Each row was made from one path, in order. Every step used is in the known rows, and no mark comes twice. Write each row's path.
In the rows, 128 means zero.
Known rows
fule konov: [ 67 151 122 105 161 152 101 135 134 127 132  78  70  87 115 122 122 168
 143 142 129 137 155 123]
duzudi pamizir konov: [154 126 185 113 111 103 148  91  93 127 110  37 177  98  91 161 128 152
 130 123 112  94 151 132]
kidas tunob: [111 130 167 121 121 178 136 106 151 119 150 150 112 116 172 152 112 124
 126 108 156 110 160 154]
konov kidas: [127  82 158 116 165 116  80  88 158 111 161 118 105 127 152 151 123 166
 114 150 131  90 115 119]
konov fule pamizir kidas: [ 93 181 104 123 171 118  82 166 113 138 151 122 131  82 138 130 101 116
 106 155 141 126  95 169]
konov duzudi pamizir kidas: [110  71 166 124 151  45 145 151 115 122 112 121 160 131 111 152 114 167
 111 171 101  97 117 182]
tunob fule: [138 162 172 144  95 169 104  84 148  98 141 121  90 113 126 127 142 123
 137 106 111 133 134 110]
pamizir duzudi konov kidas: [160  79 126 136 141  77  98 139 141  92 166 126 112 136 162 128 136 141
  97 124 116  94 102  89]
kidas konov fule pamizir: [ 51 188  94  79 194 149  75 143 113 124 172  88 108 116 136 135 132 130
 111 130 161 100 136 141]
duzudi pamizir: [123 140 160 125 116 109 129 108 112 106 118  78 128 132 105 143 119 162
 124 134 112  96 155 142]
pamizir kidas tunob fule: [149 114 150 170  95 189 126 146 170 106 110 195 128 112 170 131 143  93
 145 105 124 131 123 128]
pamizir duzudi: [114 126 180 152 127 129  95 119 133  98 180  94 101 112 154 119 137 155
 105 102 114  81 160 110]
kidas tunob fule konov duzudi: [ 86 111 136 131 128 153 166 131 142 162 108 166 115 141 128 114 101 134
 162 117 134 176 133 154]
kidas konov: [ 68 124 144  90 176 155  79 129 143  89 165  92  72 126 144 143 177 145
 121 120 140  71 165 106]
kidas tunob fule pamizir duzudi: [157 178 111 174  55 178 152 115 125 141 134 168 119 172 143  98 141  93
 118  91 139 147 169  95]
konov kidas tunob fule pamizir duzudi: [180 116  96 169  80 148 131 110 131 139 134 184 141 192 156 103 137 113
 116 119 136 141 139  77]
tunob fule konov: [110 164 122 147 127 174 110 126 137 129 119 102  69 102  96 114 130 137
 163 132 106 167 148  96]
konov kidas tunob fule pamizir: [166 136  96 132 100 169 138  87 143 146 119 189 124 176 137 124 121 106
 141 138 147 165 131 104]
fule pamizir duzudi: [120 168 118 134 110 123 108 121 100 121 173  98  93 139 119 108 143 136
  86 132 125 112 170 104]
kidas tunob fule pamizir konov duzudi: [156 129 165 115  93 133 201  73 101 183 121 146 166 150 111 138 115  99
 143 103 145 183 121 155]
duzudi konov kidas tunob: [157  87 111 100 151 122 135 124 165 108 138 176 126 143 176 151 111 117
 117 108 153 123 101 127]
pamizir konov kidas tunob fule: [199  70 180 150 101 176 138  73 152 136 124 145 176 118 157 149 138 114
 156 111 138 129 117 103]
fule konov kidas tunob: [103  79  98 116 173 152 116 140 162 143 121 145 112 129 153 121 103 169
 146 159 159 132 132 134]
duzudi konov kidas tunob fule: [174 101 114 137 113 143 141 108 160 110 117 198 116 156 167 133 129  89
 144 100 137 154  88 100]

Which path is each row?
[137 164 144  94 119 130 136  76 101 160 144  58 131  96  99 143 137 118
 121 138 143 137 151 129]	fule pamizir konov
[113 175  68 108 150 124 132 195 131 144 128 174 151  88 169 134  91  64
 107 121 177 161  69 185]	duzudi konov fule pamizir kidas tunob
[108 119 121 139 133  79 169 126 103 145  80  97 125 152  63 110 109 171
 155 156  91 160 140 135]	tunob fule konov duzudi pamizir
[140 177  92 116 108  91 128 144  95 118 167 107  86 140 120 117 144  98
  89 113 118 135 139  91]	fule pamizir duzudi konov
[146 187 123 167  69 143 112 106 110 119 150 114 100 155 107  94 162 103
 108 111  97 140 156  78]	tunob fule pamizir duzudi
[166 196  86 151  70 115 134 132 101 105 141 126  89 153 110 108 163  72
 109  99 106 157 124  66]	tunob fule pamizir duzudi konov
[144 145 167 149  81 199 134  95 154 123 128 170 113 126 153 133 127 104
 147  81 136 138 150 114]	kidas tunob fule
[102  95 185 107 141  64 158 108 109 123 122  96 144 151 102 145 103 176
 107 140 110 102 138 172]	konov duzudi pamizir
[112 153 110 141 109 208 140 134 159 141 101 144  95 116 124 110 118 122
 168 101 137 164 158 118]	kidas tunob fule konov
[190 148  71 153  92  87 116 124 113 119 133 144 112 175 119 105 158  97
 110 128 106 152  95  51]	tunob fule pamizir duzudi konov kidas
[155  72 155 161  96  99 182 149 133 131  74 191 180 159 117 134 119 124
 136 122 110 132 105 169]	konov duzudi pamizir kidas tunob fule
[140 188 116 128  70 195 145  93 129 147 125 166 109 158 124 119 126  87
 134 110 142 167 153 114]	kidas tunob fule pamizir
[133 152 184 124 151 104 128 107  85 144 118  26 203  60 122 158  82 151
 139  98 124  91 120 174]	duzudi pamizir konov fule
[146 174 106 143  94 142 106 132 132 114 118 149 115 123 102 118 165  84
 124 154 109 157 116 103]	tunob fule pamizir kidas
[168  99 127 100 127 142 149  80 125 172 136 124 172 135 136 143 122 123
 120 146 165 132 129 132]	fule pamizir konov kidas tunob
[133 109 101 144 156 138  96 119 146 132 112 120  96 131 109 106 130 158
 169 158 106 153 113  90]	tunob fule konov kidas
[180  67 171 117 137  84 136  85 104 136 116  59 188 120 110 164 127 170
 132 160 115  83 126 115]	duzudi pamizir konov kidas
[ 87  67  99 127 155  79 176 204 127 159  73 153 169 136 104 119  96 174
 136 171 128 131 128 199]	fule konov duzudi pamizir kidas tunob
[169 111  64 124 114  96 145 137 127 134 148 174 127 178 161 125 129 110
  96 119 156 132 115 105]	fule pamizir duzudi konov kidas tunob
[ 57  46 150  92 208  92  92 175 156  95 162 143 114 125 143 146 180 151
 104 151 126  67 110 158]	pamizir kidas konov duzudi
[139 120  82 169  96 150 152 197 141 139  39 147 159 128  96 113 130 125
 169 149 113 150 137 124]	duzudi pamizir kidas tunob fule konov
[ 47 149 146  89 214 155  56 141 141 106 187  83 104  82 174 143 133 146
 129 102 147  68 130 148]	kidas konov fule
[121  53 156 127 129  77 181 162 128 135  93 169 181 151 136 149 106 156
 119 143 127 105 117 203]	konov duzudi pamizir kidas tunob
[103  73 113 148 148 140 155 180 155 147  97 191 130 127 129 115 122 131
 161 136 125 162 109 162]	pamizir kidas tunob fule konov duzudi
[221  75 164 154  85 138 169  81 131 146  73 124 212 150 122 145 127 127
 157 123 118 123 121 108]	duzudi pamizir konov kidas tunob fule
[113  92 102 155 141  71 154 184 116 136  63 112 149 129  64 111 123 158
 153 174  84 151 117 144]	tunob fule konov duzudi pamizir kidas
[ 57  84  98  77 200  79 101 179 134 124 157 145 107 153 113 138 177 133
  93 172 138 102 118 151]	fule pamizir kidas konov duzudi
[109 195  72 105 167  93 100 183 113 136 141 131 130  64 130 135 108  82
 110 137 148 151  62 167]	duzudi konov fule pamizir kidas
[ 95  98 116 111 155 105  92 184 146  86 108  97 141 139 115 148 179 154
 107 157 111  53 150 123]	duzudi pamizir kidas konov
[168 183 145 128  88 152 133  66  93 150 130  83 132 106  86 136 156  92
 136 124 120 158 136  88]	tunob fule pamizir konov
[119 165 145 137 151  99  98 162 118 110 183  96 119  75 173 118 106 126
 110  67 132 105  95 135]	pamizir duzudi konov fule
[ 86 204 128 108 160 131  95 113 102 151 166  91 119  91 136 128  85 130
 117 123 155 139 118 161]	konov fule pamizir
